Known rows, with every step that occurs:
ditem-bivud-ravas-nupur: [-0.175  1.872 -2.369  1.649  1.296 -1.886 -1.441  2.790  4.501  1.232
  1.099 -2.326 -3.113 -2.918  2.523  2.004  1.183 -0.639 -2.468]
berem-sanol-bebine-tivi-bivud-ravas-nupur: [-1.642  0.674 -1.090  0.791 -1.144  0.605  2.074  0.736  3.627  2.479
  0.458  1.349  0.039 -0.014  3.576 -0.341  1.641 -3.102 -4.763]
tivi-zomep: [ 0.061  1.353 -2.045 -0.080  1.045 -3.621  0.244  2.032  2.384  0.837
  2.417 -2.198 -4.133 -2.385  1.239  3.496  0.077 -1.967 -2.370]
fura-ditem-bivud: [ 0.872  0.839 -2.084 -0.271  1.644 -0.806 -2.598  1.708  5.474  0.607
  0.016 -4.029 -4.858 -2.754 -1.235  1.149  0.342 -0.805 -3.127]
sanol-bebine-tivi-bivud: [-0.597  1.628 -0.740 -0.726 -0.208 -0.219  1.091 -0.115  2.356  1.644
  1.190 -0.206 -1.495 -0.861  0.279 -0.098  0.764 -3.789 -4.726]
berem-sanol-bebine-tivi-zomep: [-0.343  0.431 -1.895 -0.578 -0.643 -1.021  1.493  0.698  2.817  0.696
  0.761 -0.403 -1.248  0.391  3.128  2.469 -0.647 -2.874 -4.142]
berem-sanol-bebine-tivi: [-0.644  1.005 -0.932 -0.615 -0.951  0.282  1.017 -0.244  3.099  1.030
 -0.083 -0.032 -0.322 -0.141  1.568  0.645  0.226 -2.851 -4.477]
ditem-bivud-sanol-bebine-tivi: [ 1.070  2.129 -2.163  0.753 -0.188 -0.012 -1.845 -0.041  3.856 -0.957
 -0.935 -1.905 -0.474 -1.599  1.183  0.119 -1.377 -3.454 -3.820]
ravas-bivud-sanol-bebine-tivi-berem: [ 2.938  0.507 -2.734 -0.086 -0.950 -1.028  0.137 -0.113  3.633  2.403
 -0.738 -0.753 -0.274  0.261  1.488  0.182 -0.517 -4.238 -4.140]
bivud-ravas-fura: [ 1.076  0.713 -2.249 -0.076  1.125 -1.430 -0.894  0.990  4.137  2.009
  1.442 -1.774 -3.486 -2.205 -0.552  2.844  1.728 -2.006 -2.236]
tivi-bivud: [-0.995  1.140 -0.572 -0.287  0.965 -2.013  1.045  0.875  2.212  1.949
  2.169 -0.974 -3.571 -3.004 -0.743 -0.044  1.721 -2.843 -3.479]
berem-sanol-bebine: [-0.930  0.519 -0.718 -0.267 -0.633 -0.095  1.392 -0.035  3.043  1.053
  0.356 -0.251 -1.502 -1.586  0.756  0.144  0.840 -2.387 -3.939]
tivi-bivud-ravas-fura: [ 0.288  0.036 -1.536 -0.186  1.268 -1.186  0.320  0.810  3.723  2.887
  1.972 -0.904 -3.826 -2.330 -0.934  1.160  2.438 -2.920 -3.054]
sanol-bebine-tivi-zomep: [ 0.512  1.828 -2.207 -0.512 -0.088 -1.854  0.335  1.033  2.531  0.558
  1.475 -1.448 -2.050 -0.239  2.304  3.441 -0.883 -2.879 -3.626]
tivi-nupur: [-0.619  2.218 -1.558  0.428  1.390 -1.868 -0.874  1.026  3.201 -0.187
  1.716 -1.653 -3.401 -2.761 -0.156  1.695  0.606 -1.531 -2.591]
sanol-bebine-tivi: [ 0.212  2.482 -1.338 -0.508 -0.405 -0.425 -0.161  0.095  2.785  0.799
  0.662 -1.099 -1.153 -0.702  0.726  1.597 -0.015 -2.872 -4.016]
ditem-bivud-sanol: [ 0.700  1.620 -1.974  1.254  0.887 -1.766 -1.929  0.918  3.725 -0.688
  0.101 -2.597 -2.563 -3.785  0.082  0.196 -0.414 -2.572 -2.573]
tivi-berem-sanol: [-0.821 -0.836 -1.444 -0.798 -0.111 -1.717  1.729  1.815  2.905  2.979
  0.723 -0.581 -2.572 -1.789  1.305  0.721  1.612 -1.159 -3.480]
ravas-nupur: [ 0.030  2.241 -1.216  1.809  0.513 -2.207 -0.110  1.577  3.197  1.879
  2.299 -1.434 -2.385 -2.544  1.298  1.456  1.528 -1.682 -3.096]

Rows:
[-1.441  0.216 -0.341 -0.797 -0.741  0.545  2.352 -0.428  2.729  1.732
  0.451  0.804 -0.641 -0.280  1.129 -1.078  0.954 -3.767 -5.299]
berem-sanol-bebine-tivi-bivud
[ 3.815 -1.075 -3.669  0.191  0.016  1.696 -2.901  0.364  7.067  1.690
 -1.960 -2.951 -1.759  0.235 -0.334  0.264 -0.501 -2.502 -4.637]
ravas-fura-ditem-bivud-sanol-bebine-tivi-berem
[ 0.626 -1.546 -1.871 -1.112 -0.221  2.535  0.232 -0.283  6.126  2.698
 -0.932 -0.304 -1.995  0.873 -0.396 -0.079  1.564 -3.283 -5.040]
berem-sanol-bebine-tivi-bivud-ravas-fura-ditem
[ 2.607 -0.397 -2.506  0.120  1.988 -0.124 -3.028  0.906  6.784  1.554
  0.352 -4.175 -4.892 -1.858 -2.134  1.354  0.944 -1.236 -3.542]
ravas-fura-ditem-bivud
[ 1.304  0.348 -2.714  0.058  1.831 -1.113 -1.937  1.433  5.165  1.558
  0.864 -2.780 -3.993 -2.360 -0.076  2.408  1.253 -1.446 -2.499]
ditem-bivud-ravas-fura
[ 1.465 -0.132 -2.215 -0.921  0.334  1.741 -1.016  0.005  5.784  2.530
 -0.145 -1.365 -2.837  0.280 -1.283  0.994  1.349 -3.215 -4.503]
sanol-bebine-tivi-bivud-ravas-fura-ditem
[-0.516 -0.278 -1.663 -1.185 -0.396 -1.238  1.392  1.598  3.054  3.012
  0.321 -0.418 -1.556 -0.286  2.009  1.200  1.028 -1.616 -4.091]
bebine-tivi-berem-sanol
[-0.253  1.307 -0.884  0.811 -0.422 -0.511  0.866 -0.564  2.413  0.328
  0.528 -0.218 -1.377 -3.013 -0.492 -1.669  0.429 -4.533 -3.784]
tivi-bivud-sanol-bebine
[ 2.685  1.886 -2.114  0.511 -0.684 -0.774 -0.624 -1.104  3.622  0.658
 -0.456 -0.920 -0.012 -0.268  0.657  0.198 -0.933 -5.052 -3.954]
ravas-bivud-sanol-bebine-tivi
[ 2.140  0.186 -3.288 -0.173 -0.355  0.904 -2.498  1.148  5.713  0.682
 -2.308 -2.832 -1.781 -0.613  0.612  0.047 -1.085 -2.067 -4.231]
fura-ditem-bivud-sanol-bebine-tivi-berem
[ 1.367 -0.162 -2.254 -0.925  1.137  0.374 -1.477  0.796  5.676  2.870
  0.458 -1.966 -3.760 -0.482 -1.519  1.558  1.669 -2.850 -3.831]
bebine-tivi-bivud-ravas-fura-ditem
[ 1.873  0.032 -2.698 -0.300  1.313 -0.286 -2.324  1.162  6.030  1.999
  0.345 -2.959 -4.696 -1.777 -1.887  2.786  1.559 -1.543 -2.528]
bivud-ravas-fura-ditem
[-0.737 -0.847 -1.467 -0.956 -0.939 -0.301  2.209  0.983  3.004  2.663
  0.059  0.004 -1.686 -1.048  1.592  0.132  1.272 -1.591 -4.182]
tivi-berem-sanol-bebine
[ 2.229  2.123 -2.460  0.944 -0.031 -0.440 -1.365 -1.299  4.231 -0.628
 -0.409 -0.737 -0.133 -0.174  0.892  0.278 -1.346 -4.621 -3.794]
ravas-bivud-sanol-bebine-tivi-nupur
[-0.701  1.761 -0.761 -0.605  0.638 -1.550  0.717  0.696  2.299  1.981
  1.795 -0.807 -2.370 -1.603 -0.023  0.513  1.091 -3.352 -4.007]
bebine-tivi-bivud
[ 0.864  2.587 -1.694  0.662 -0.931 -0.264 -0.846 -0.472  2.945 -0.448
 -0.370 -0.865  0.023 -1.401  0.736  0.534 -0.889 -4.088 -3.643]
bivud-sanol-bebine-tivi
[-0.357  1.545 -2.347 -0.246  1.512 -1.853 -1.486  2.290  3.867  0.564
  0.486 -2.701 -4.042 -3.232  0.920  2.152  0.663 -0.968 -2.118]
ditem-bivud-ravas
